What can hang from each mark:
Z178: Z80 Z508 Z815
Z477: Z815
Z815: Z178 Z477
Z508: Z178
Z975: Z80 Z843
Z843: Z975
Z80: Z178 Z508 Z815 Z975

Each row was made from one small tree. The marks that hang from a mark follow it in brackets, in the order of their numbers. Every link used is in the known rows. Write each row's tree.
Known rows:
Z178[Z508 Z815]: [-1.076  1.653  1.244  1.245 -0.833 -2.238  0.255 -2.054 -1.726 -2.098
  1.988 -0.581 -0.024  1.443 -1.022  3.829 -0.983 -0.025]
Z477[Z815[Z178]]: [ 0.720  2.404 -1.214  0.455 -0.135  2.267  1.528  2.078 -0.193 -0.309
 -2.523  2.263  0.245  0.254 -0.150  2.583  3.030 -1.736]
Z975[Z843]: [ 1.254 -1.453  0.562  0.353 -0.203 -0.144 -0.938  0.358  0.734 -0.617
 -1.182  0.416 -1.398 -0.096  0.957 -0.948 -0.933  1.795]
Z815[Z477]: [-0.154 -1.755 -0.227  1.169  2.793  1.329 -0.343 -0.548 -0.069 -0.165
  0.178 -1.034 -0.894  0.306  1.492 -0.214 -1.030  0.273]
Z815[Z178[Z80 Z508] Z477]: [ 0.350 -0.961 -1.702  0.119 -0.947 -1.561 -1.147 -1.572 -1.580 -0.604
  0.216 -0.785 -1.665 -0.690  1.657 -0.587  1.841 -2.003]
Z178[Z80[Z975[Z843]] Z508 Z815[Z477]]: [ 1.448 -1.692 -2.305  1.643 -0.644 -3.722  0.691 -3.172 -2.048 -0.848
  3.150 -3.313 -2.035  0.902  1.391  0.721 -1.869  1.792]
Z975[Z80[Z178[Z508]] Z843]: [ 2.712  0.027  2.399 -0.004 -2.500 -3.154 -0.198  0.638 -0.839 -2.002
  0.761 -1.930 -1.819  0.264  1.944  0.898  0.173  2.985]
Z508[Z178[Z80[Z975[Z843]] Z815[Z477]]]: [ 2.696 -0.972 -1.527  1.032 -0.265  0.042  0.662 -0.401 -0.631 -0.814
  0.595 -1.549 -1.768 -1.421 -0.004 -1.881  1.888  2.076]
Z815[Z178[Z80[Z975]] Z477]: [ 1.667 -1.943 -3.362 -0.745 -0.903  0.264 -0.029  0.012 -1.684  0.400
  0.398 -1.154 -1.618 -2.062  0.745 -2.008  1.359 -0.454]
Z477[Z815[Z178[Z508]]]: [ 0.138  2.203 -1.228  0.523 -0.899  0.471  1.227  1.237 -0.803 -1.172
 -1.920  2.500  0.213  0.796  0.756  3.884  2.982 -2.193]
Z975[Z80[Z178 Z508 Z815[Z477]] Z843]: [ 2.814 -2.791  3.695  0.398  0.385 -0.267 -0.109  2.547 -0.869 -0.446
  1.716 -4.850 -5.316  0.321  0.958  0.704 -2.878  2.649]
Z508[Z178[Z80[Z815]]]: [ 2.045 -0.166 -0.268 -0.263 -1.514 -0.668  0.497  0.411  0.076 -0.081
  0.037 -1.301 -0.777 -0.955 -0.268 -1.752  3.281 -0.986]
Z80[Z815]: [ 0.434 -0.970  1.166 -0.486 -0.335  0.028  0.630  0.878 -0.626 -0.694
  1.170 -1.754 -0.589  0.597 -0.829  1.646 -1.591 -0.716]
Z80[Z508]: [-0.873 -1.486  0.653  0.153  0.855  0.244 -0.718  0.755 -0.176  1.766
  0.644 -0.907 -3.151  0.143 -0.391 -0.218 -1.388 -0.574]
Z815[Z178[Z80[Z975[Z843]] Z508] Z477]: [ 1.533 -2.888 -3.050 -0.479 -1.864 -2.112 -0.910 -0.929 -2.091 -0.880
  0.563 -0.728 -2.380 -1.402  2.406 -0.890  0.856 -0.149]
Z843[Z975[Z80[Z178[Z815] Z508]]]: [-0.117  0.460  3.454 -0.182  0.627  0.552  0.818  1.850 -0.975 -1.093
  0.510 -2.783 -0.525 -1.124 -0.260  2.203 -0.222  1.976]
Z975[Z80[Z508 Z815] Z843]: [ 2.457 -1.742  2.383 -0.138 -2.219 -1.116 -0.068  2.065  0.065  0.149
  1.158 -2.571 -5.101  1.210 -1.311 -0.350 -1.757  2.748]
Z975[Z80[Z178 Z508] Z843]: [ 2.587 -1.002  2.937  0.006 -1.188 -1.099 -0.446  2.189 -0.364  0.210
  0.681 -2.856 -4.277 -0.276  0.723 -0.509 -0.929  3.084]
Z80[Z815 Z975[Z843]]: [ 2.284 -3.893 -1.005 -1.258 -1.820 -0.903  1.071  1.893 -1.433 -1.228
  1.750 -1.699 -1.747 -0.520  0.319  1.104 -3.082  2.112]
Z843[Z975[Z80[Z178[Z815]]]]: [ 0.447  1.414  3.013 -0.238  0.070  0.352  1.279  1.320 -0.834 -2.262
  0.060 -2.170  1.471 -1.173 -0.002  2.369  0.664  2.328]
Z80[Z815[Z178] Z975[Z843]]: [ 2.542 -3.380 -1.137 -2.310 -3.535 -0.204  0.487  2.891 -2.244 -1.817
  0.776 -0.410 -2.118 -1.850 -0.648  1.111 -1.474  1.248]

Which tree is each row?
[ 0.965 -4.478 -1.474 -0.710 -0.694 -0.636 -0.278  1.868 -1.009  1.288
  1.140 -0.892 -4.300 -0.914  0.758 -0.720 -2.931  2.261] => Z80[Z508 Z975[Z843]]
[ 3.548 -1.681  3.163  0.254 -0.327 -0.468  0.508  1.880 -0.789 -1.822
  1.187 -4.121 -2.795  0.219  1.314  0.862 -1.768  3.113] => Z975[Z80[Z178 Z815[Z477]] Z843]
[-0.643 -1.367 -0.387  0.007 -0.232 -0.113 -1.489 -0.370 -1.831 -2.058
 -0.205  0.818 -1.367 -0.745  1.434  1.439  0.924 -1.421] => Z815[Z178[Z508] Z477]
[-0.475 -1.069  3.289  1.473  3.778  1.586 -0.178  0.906 -1.899  0.475
  2.158 -4.410 -3.318 -0.577  0.267  2.481 -3.311 -0.119] => Z80[Z178[Z815[Z477]] Z508]
[ 0.136 -2.042  3.417 -0.445  1.744  0.882  0.770  2.480 -1.060 -1.207
  0.755 -3.965 -1.383 -0.934  1.201  2.247 -1.241  1.279] => Z843[Z975[Z80[Z178 Z508 Z815[Z477]]]]
[ 2.419 -0.762  2.232  1.273 -0.804  0.379 -0.624  1.459  0.234 -0.622
  0.177 -1.285 -5.138  0.361 -1.129 -1.402  0.595  3.774] => Z975[Z80[Z508[Z178[Z815[Z477]]]] Z843]
[ 2.527 -2.457  2.154 -0.157 -1.840  0.319 -0.717  2.548 -0.670 -0.476
  0.607 -2.197 -5.971  0.365 -1.102 -0.476 -1.146  2.223] => Z975[Z80[Z508 Z815[Z178 Z477]] Z843]
[ 1.714 -0.299  2.010 -0.574 -2.421 -0.412  0.622  2.386 -0.575 -0.011
  1.568 -2.132 -3.785  0.426 -2.304  0.064  1.235  0.923] => Z975[Z80[Z508[Z178] Z815]]
[-0.301  0.178  2.666  1.460  2.137 -0.961  0.098 -1.018 -2.511 -2.361
  2.269 -3.289 -0.182  0.064  1.786  4.326 -1.977 -0.186] => Z80[Z178[Z508 Z815[Z477]]]
[-0.046  1.271  3.031 -0.195 -0.413 -1.080  0.984  0.620 -1.395 -2.912
  0.544 -2.035  1.430 -0.684  0.705  3.435  0.614  1.892] => Z843[Z975[Z80[Z178[Z508 Z815]]]]
[ 0.196 -2.559  2.720  0.341  2.048 -1.242  0.210  0.311 -2.508 -2.328
  2.590 -4.496 -0.857  0.099  3.112  4.566 -2.943 -1.454] => Z80[Z178[Z508] Z815[Z477]]
[ 1.560 -4.303 -1.218 -0.787 -1.181 -0.082 -0.636  2.625 -0.833  0.377
  0.239  0.154 -4.440 -2.043  0.702 -1.370 -0.257  2.206] => Z80[Z508[Z178] Z975[Z843]]
[ 0.895 -1.540 -0.184 -0.099 -0.444 -1.620  0.364 -0.166 -0.304  2.723
  1.966 -4.137 -3.342  0.650 -0.638 -1.348 -1.217 -1.713] => Z178[Z80[Z508 Z815]]
[-0.205 -0.437  2.349  0.492  1.112  1.630  0.451  1.403 -0.193 -1.460
 -0.341 -1.319 -1.317 -0.850 -0.588  0.780  1.361  2.282] => Z843[Z975[Z80[Z508[Z178[Z815[Z477]]]]]]
[ 0.252 -1.227  2.995 -0.463  0.663 -0.733  1.007  1.277 -1.407 -2.999
  0.845 -3.267  0.637 -0.533  2.159  3.440 -0.363  1.194] => Z843[Z975[Z80[Z178[Z508] Z815[Z477]]]]
[ 1.167 -2.307 -3.206 -0.649 -1.212 -2.165  0.682 -0.279 -0.933  3.133
  2.238 -2.935 -2.936 -0.624  0.301 -2.465 -0.581  0.030] => Z178[Z80[Z508 Z975]]
[ 0.846 -5.640  0.795 -0.847  2.376  0.541  0.997  2.971 -3.376  0.412
  3.921 -5.930 -4.119 -1.393  1.962  2.958 -5.199 -0.027] => Z80[Z178 Z508 Z815[Z477] Z975]
[ 0.580  0.601  1.172  1.447  1.297  2.118  0.064  0.113 -0.429 -1.874
 -0.174 -0.043 -0.701 -0.779 -1.048  0.390  1.948  0.775] => Z508[Z178[Z815[Z477]]]
[ 1.751 -4.151  0.120 -0.972  1.553  0.313  1.729  2.175 -3.168 -1.405
  3.296 -4.940 -0.911 -1.535  2.381  3.205 -3.744  0.582] => Z80[Z178 Z815[Z477] Z975]
[ 1.852 -6.732  1.263 -0.513  2.228  0.394  0.264  3.249 -2.752 -0.042
  3.068 -5.594 -5.217 -1.453  2.731  2.187 -5.843  1.450] => Z80[Z178 Z508 Z815[Z477] Z975[Z843]]
[ 1.158 -0.405  1.794 -0.532 -2.032 -0.894  0.853  1.747 -0.734  0.714
  2.343 -3.040 -3.711  1.375 -2.261  0.628 -0.896  0.915] => Z975[Z80[Z508 Z815]]
[ 1.514  0.918 -0.129  1.586  0.688  0.656  0.392 -1.060 -0.131 -0.473
  0.234 -1.554 -0.911 -0.718 -0.739 -1.565  2.858  0.233] => Z508[Z178[Z80 Z815[Z477]]]
[ 2.247 -2.425  0.504  0.508  1.443  0.417  0.917  1.123 -2.576 -1.801
  2.054 -3.385 -1.277 -1.703  1.753  2.210 -3.491  3.311] => Z80[Z178[Z815[Z477]] Z975[Z843]]
[ 1.898 -2.746  0.306 -1.830 -0.670 -0.747  1.924  2.605 -3.171 -1.236
  3.154 -4.087 -0.227 -1.687  1.226  3.340 -2.942  0.383] => Z80[Z178 Z815 Z975]
[ 3.116 -2.902 -1.744 -0.272 -0.964 -0.652  0.625  0.758 -0.465 -0.509
  0.504 -1.808 -1.976 -1.523  1.214 -2.274  1.764  0.946] => Z508[Z178[Z80[Z815[Z477] Z975[Z843]]]]
[ 1.257 -1.076  1.588 -0.582 -1.661  0.532  0.163  2.191 -1.408  0.100
  1.718 -2.603 -4.509  0.413 -2.107  0.487 -0.286  0.462] => Z975[Z80[Z508 Z815[Z178 Z477]]]
